(in the rows, 128 means zero)
Known rows, with every step that occurs:
E/D: [105 123  94 125 121 129 175 150 155  87 120  94  85 126 144 108 130 175
 100 142 135 156 105 113 107 157 157 162 119 131 124 112  92]
X/W/Z/M: [106  78 202 153 154 180 131 157 141 160 122 117 119  91  91  43  90 138
 164  78 151 143  86 155  32 132 143 104  88 166 127 101  85]
B/W/E/D: [152 119  58 141 123  84 142 167 116  92 118  97  65 105 128 157  87 102
  93 158 107 154 134  84 113 119 146 121 150 115  77 131 103]
D/E/W/B: [ 83  72 120 161 147 149 145 149 165 122 147 104  94  90  85 163 167 144
 121 144 148 112 147 147  82 122 117 152 133 130 147 147 110]
M/Z: [ 76  80 162 126 102 146 158 164 105  96 145 119 135 118  97  75  92 142
 128 110 166 163 100 108 114 145 138 201 100 116 147 149 119]
K/D/X/W: [103 109 174 145 147 170 109 150 151 152 115 100 130 134 143 136 121  41
  91 161 157  98 178 136 101 112 135 166  78 160  91 120  73]
B/W: [132 116 136 152 114 125 127 171  97  92 133 100  96  98 121 111 110 128
 128 137 148 151 131  79  87 116 124 163 136 120 131 121  72]
D/E/W/Z: [111  41 139 175 125 132 166 151 104 157 109 132  73  95 110 158 139 158
 131 126 165 112 158 139  96 113 177 155 120 159 141 120 129]
E/D/C/W/Z: [122 127 118 117 130  91 161 140  95 123 139 131  72 149 134 133 114 192
  82 207 153 112 112 146 139 137 158 102  66 144 164 104 122]
B/W/E/D/K: [137  98  64 152 165  65 136 188 107  98 141 103  64 135 157 173  98  75
  85 145  84 122 129  91 137 121 165 177 154 124  66 126  98]
Z/M/S: [ 89 126 210 108 120 169 172 121 168 105 176 102 122 143  67  39  98 171
 121  78 127 163  81 138  84 159 139 117 140 120 164 148  81]
C/D: [ 90 123 132 107  99 138 130 177 143 116 149  95 150 102 122  97 145 169
 124 137 131 138  75 111 103 131 103 153 108 126 201 112 139]
K/D/E/W: [115  67 124 178 130 154 159 119 141 146 111 101 105 152 132 194 152 113
 114 146 159 109 192 125 123 114 162 165 116 150 131 163  93]
E/W/B: [ 81 100 147 138 138 143 133 172 172 123 123 133  95  71  95 102 176 174
 144 145 107 130 117 139  71 139 126 165 126 118 126 139 107]
K/D: [122  97 159 165 126 140 148 139 139 121 123 118 136 151 137 115 129 129
 111 154 154 134 139  92 112 133 119 152 116 138 136 139  93]
D/C/W/B: [ 90 154 156 129 158 116 105 154 135 102 196 120 127 138  71 130 140 161
  99 201 137 102 104 136  95 123  59  97  78 117 209 122 113]
K/D/C: [109 133 162 178 145 128 136 126 131 139 146 132 118 169 138 133 118 143
  94 197 170 118 176 110 126 109 106 137  87 150 148 132  90]
E/W/G: [107 118 147 121 115 150 117 164 138 146 107 135  71  90 111 143 158 144
 108 136 102 142 126 109 116 114 142 134 112 126 146 101 135]
Z/W/P: [120  97 143 138 120 114 106 197 163  99 110  84  83 162 130  65 126 177
 132 145 165 184 132 116 122 109 105  98 107 163 123  84 114]
E/D/C: [ 94 157  94 134 133 126 164 140 145 108 141 111  67 146 144 132 118 185
  89 183 154 140 132 133 112 145 149 142  92 148 136 101  84]
D/E/W/Z/M: [102  30 174 169 129 166 173 140 138 154 129 116  74 111  79 131 127 162
 167  97 169 117 113 160  73 127 185 116 116 151 134 125 105]
E/W/Z/M/S: [ 90  78 208 108 108 155 181 124 130 162 124 154  81 106  76  35 124 194
 149  90 115 152 104 165  85 151 217 120 132 134 130 159 104]
X/D/C/W/B: [105 158 132  99 175 131  92 123 128 110 175 103 117 140 114 121 143 142
  95 195 151 102 127 136 103  94  37  85  59  71 172 150  90]
Z/W: [102  88 158 125 156 125 148 170 150  84 118  96  94 165 133  99 103 175
 147 146 144 168 120 103  93 117 125 132 111 137 119 105  81]
W/E: [124 100 147 174 141 107 134 178 117 105 144 118 113 114 110 143 102 115
 121 121 120 150 121  83  96 111  94 120 146 128 132 122 148]
X/D: [120 120 136 111 141 154 137 143 131 107 125  97 102 121 148  92 128 141
 123 117 155 150 135 106  98 111  98 150 101  98 115 136  86]
E/W: [ 97  98 157 137 113 139 154 170 136 129 104 133  88 102 126 132 146 173
 152 112 118 152 136 123  87 133 175 180 122 137 129 121  94]
C/W: [119 122 168 123 119 115 141 161 120  81 156  96 125 137 110 121 115 155
 119 128 127 134  96  99 101 142 119 138 101 115 201 117 107]
B/W/E: [152 106 119 170 129  88 112 185  92  94 136 108 103  92 110 155  86  82
 117 135 117 150 136  64  99  95 102 123 155 113 107 132 113]
D/C: [ 90 145 156 160 135 128 139 160 118 116 160 121 102 133 124 125 115 168
 116 161 166 135 137 111  97 121 110 142  92 146 160  99  93]

Rows:
[112  63 175 141 115 120 157 166  98 156  88 163  79  80 127  93 141 190
 151 124 136 135 128 132  86 125 188 167 114 148 120 120 127] => E/W/Z
[122 148 166 145 155  69 115 168  93 108 183 122 122 148 114 188  95 124
 100 178 117 115 127  99 125  97  84  69  97 121 176 115 142] => D/C/W/E
[132 117  88 138 132  97 163 167 144  94 125 106  82 123 127 150 108 137
  94 140 113 155 118  96 115 140 148 123 140 128 105 125 139] => W/E/D
[ 76 103 146 120 126 115 122 200 147 113 177 102 147 143 142 115 146 140
 110 129 112 107  78 122 120 137 140 195 113 131 187 110 138] => C/D/K
[ 72  55 155 109 133 134 153 169 122  97 117 109 126 169 108  76  73 146
 142 141 167 176 116 110 120 128 134 161  96 126 117 140  95] => M/Z/W
[143 122  89 112 131  77 152 152 126  83 141 102 101 138 129 176 108 139
  84 148  95 138 104  97 132 134 138 103 123 111 143 129 140] => C/W/E/D
[114  97 226  92 108 130 167 113 115 115 175 127 121 142  55  35  93 185
 125 104 125 138  64 152 104 151 143  81 117 111 204 148 122] => C/W/Z/M/S
[ 63 134 144  89 120 164  91 192 155 139 140  84 149  86 129 126 141  79
  99 139 147 101 115 152  80 118 129 161  79 143 154  87 118] => C/D/X/W
[110  94 121 156 135 151 126 150 140 146 132 101  71 111 100 205 149 118
  92 129 142 121 151 122 134 100 138 117 117 144 159 105 137] => D/E/W/G
[111 121 152 112 139 125 162 119 124 125 154 121  70 161  99 105  99 207
 111 175 149 107  72 161 101 147 158  63  70 134 159 107  98] => E/D/C/W/Z/M
[109  72  83 124 192  63 158 195 164  94 125 102  69 203 170 167  96 112
 106 159  93 137 124 106 147 123 170 133 128 146  61 113 113] => Z/W/E/D/K
[114 116 157 156 110 154  71 172 173 166 103  88 115 131 136 101 153  48
  75 162 178 111 197 147 124  97 115 131  81 178  94 111 106] => K/D/X/W/P
[129 115  86 140 120 101 131 177 117  92 119  87  40 102 126 189 103  49
  64 189 125 104 147 100 139 108 163 135 154 107  47 117 105] => B/W/E/D/X
[110  84 109 120 147 162 145 126 133 140 111  83  72 124 147 181 146 121
 130 107 165 126 179 138 102  92 149 155 108 112 106 160  76] => X/D/E/W
[133  67 183 161 121 146 137 150 100 122 130 122  87  95  80  60  88 144
 155 122 150 135  81 113  68 116 130 115 128 116 115 109  80] => B/W/Z/M
[108 103 134 115 145 131 109 176 151 102 120 104  84 160 114 124 115 145
 102 163 135 162 113  98 140  98  83  87 105 136 136  76 124] => Z/W/G
[ 94 106 107 130 149 111 173 172 161  94 149 103  75 163 162 123 135 148
  97 124 112 123 105 127 130 161 197 209 113 150 114 111  92] => E/D/K
[122 100 111 142 154 163 147 119 130 104 143  58 102 141 136 153 124 104
 108 114 195 127 158 112 113  95  97 138 112 105 131 144  81] => X/D/E
[ 69 148 134  82 112 166  52 193 161 161 144  92 131  82 116 136 144  58
  62 166 134  94 108 142 126  96  89 114  72 138 174  67 157] => C/D/X/W/G
[ 99  63 115 175 153 152 143 118 179 142 128 107 119 130  98 176 172 116
 110 176 151  96 182 136  99 119 114 142 116 136 144 180 107] => K/D/E/W/B
[ 96  59  82  95 144 100 167 175 139 103 102 104  97 177 124 121  59 124
 121 163 129 185 110 112 150 126 168 123 115 124  57 159 129] => M/Z/W/E/D
[ 77  93 107 126 105 145 145 154 142 141 133  88 125 104 117 185 167 151
 120 133 141 116 131 143 106 118 156 149 114 135 198 129 133] => C/D/E/W
[122 117 187 105 149 145 135 108 103 142 158 117 102 157 109  88  96 155
 135 155 170 101  92 145 105  92  96  45  64  94 149 138  85] => X/D/C/W/Z/M
[137 176 133 106 120 116  80 146 118 128 144  87 100 165 143 111 134 148
  95 178 175 126 153 134 153  81  68  63  63 113 166 130  99] => X/D/C/W/P
[108 153 165 132 137 112 126 151  97  96 175 108 112 154 114 150 109 163
 108 176 144 118 120 112 112 121  95 113  82 131 200 104  96] => D/C/W
[ 92  51 146 123 149 105 139 184 112 108 124 118 131 158 100 120  53 107
 136 151 135 172 123  90 129 105 134 115 120 114  90 150 139] => M/Z/W/E
[109 104 142 128 167 136 134 165 131 118 152  99 109 161 172 101 132 110
 114 106 134 116 127 113 122 107 126 197 105 105 107 140  80] => X/D/K
[103 117 160 142 144 165  70 146 159 170 114 111 114 130 121 153 135   8
  47 184 154  96 173 128 137  91  96 116  72 150 111 100 120] => K/D/X/W/G
[133 155  62 146 148  80 126 166 104 112 137 110  48 126 135 180  87 104
  82 203 125 137 152 101 126  96 133 100 136 128  89 121  98] => B/W/E/D/C
[117  79 140 148 165  93 135 190 142  94 121 104  99 157 128 144  95 130
 135 150 120 164 129  86 109  97 110  81 141 134 101 115 124] => Z/W/E
[119 105  93 119 141 156 113 118 134 156 111  87  64 120 128 195 165  95
  91 129 152 119 172 124 138  68 123 109  99 105 125 137 109] => X/D/E/W/G
[ 95 101 101 133  64 135 101 180 165 154 120  71 105 105 119 148 183 165
 109 132 159 135 148 150 130 101 140 119 112 167 196 121 162] => C/D/E/W/P
[103 114 114 135 126 103 157 177 149  97 129 104  61 121 125 184 115  79
  73 166 134 106 131 113 139 126 170 136 145 126  70 108 141] => W/E/D/X
[130 132 151 117 118 114 104 154 112 100 157 104 119 131  91 144 129 130
  77 150 122 131  90  90 139 115  72  90  90 103 217  89 142] => C/W/G
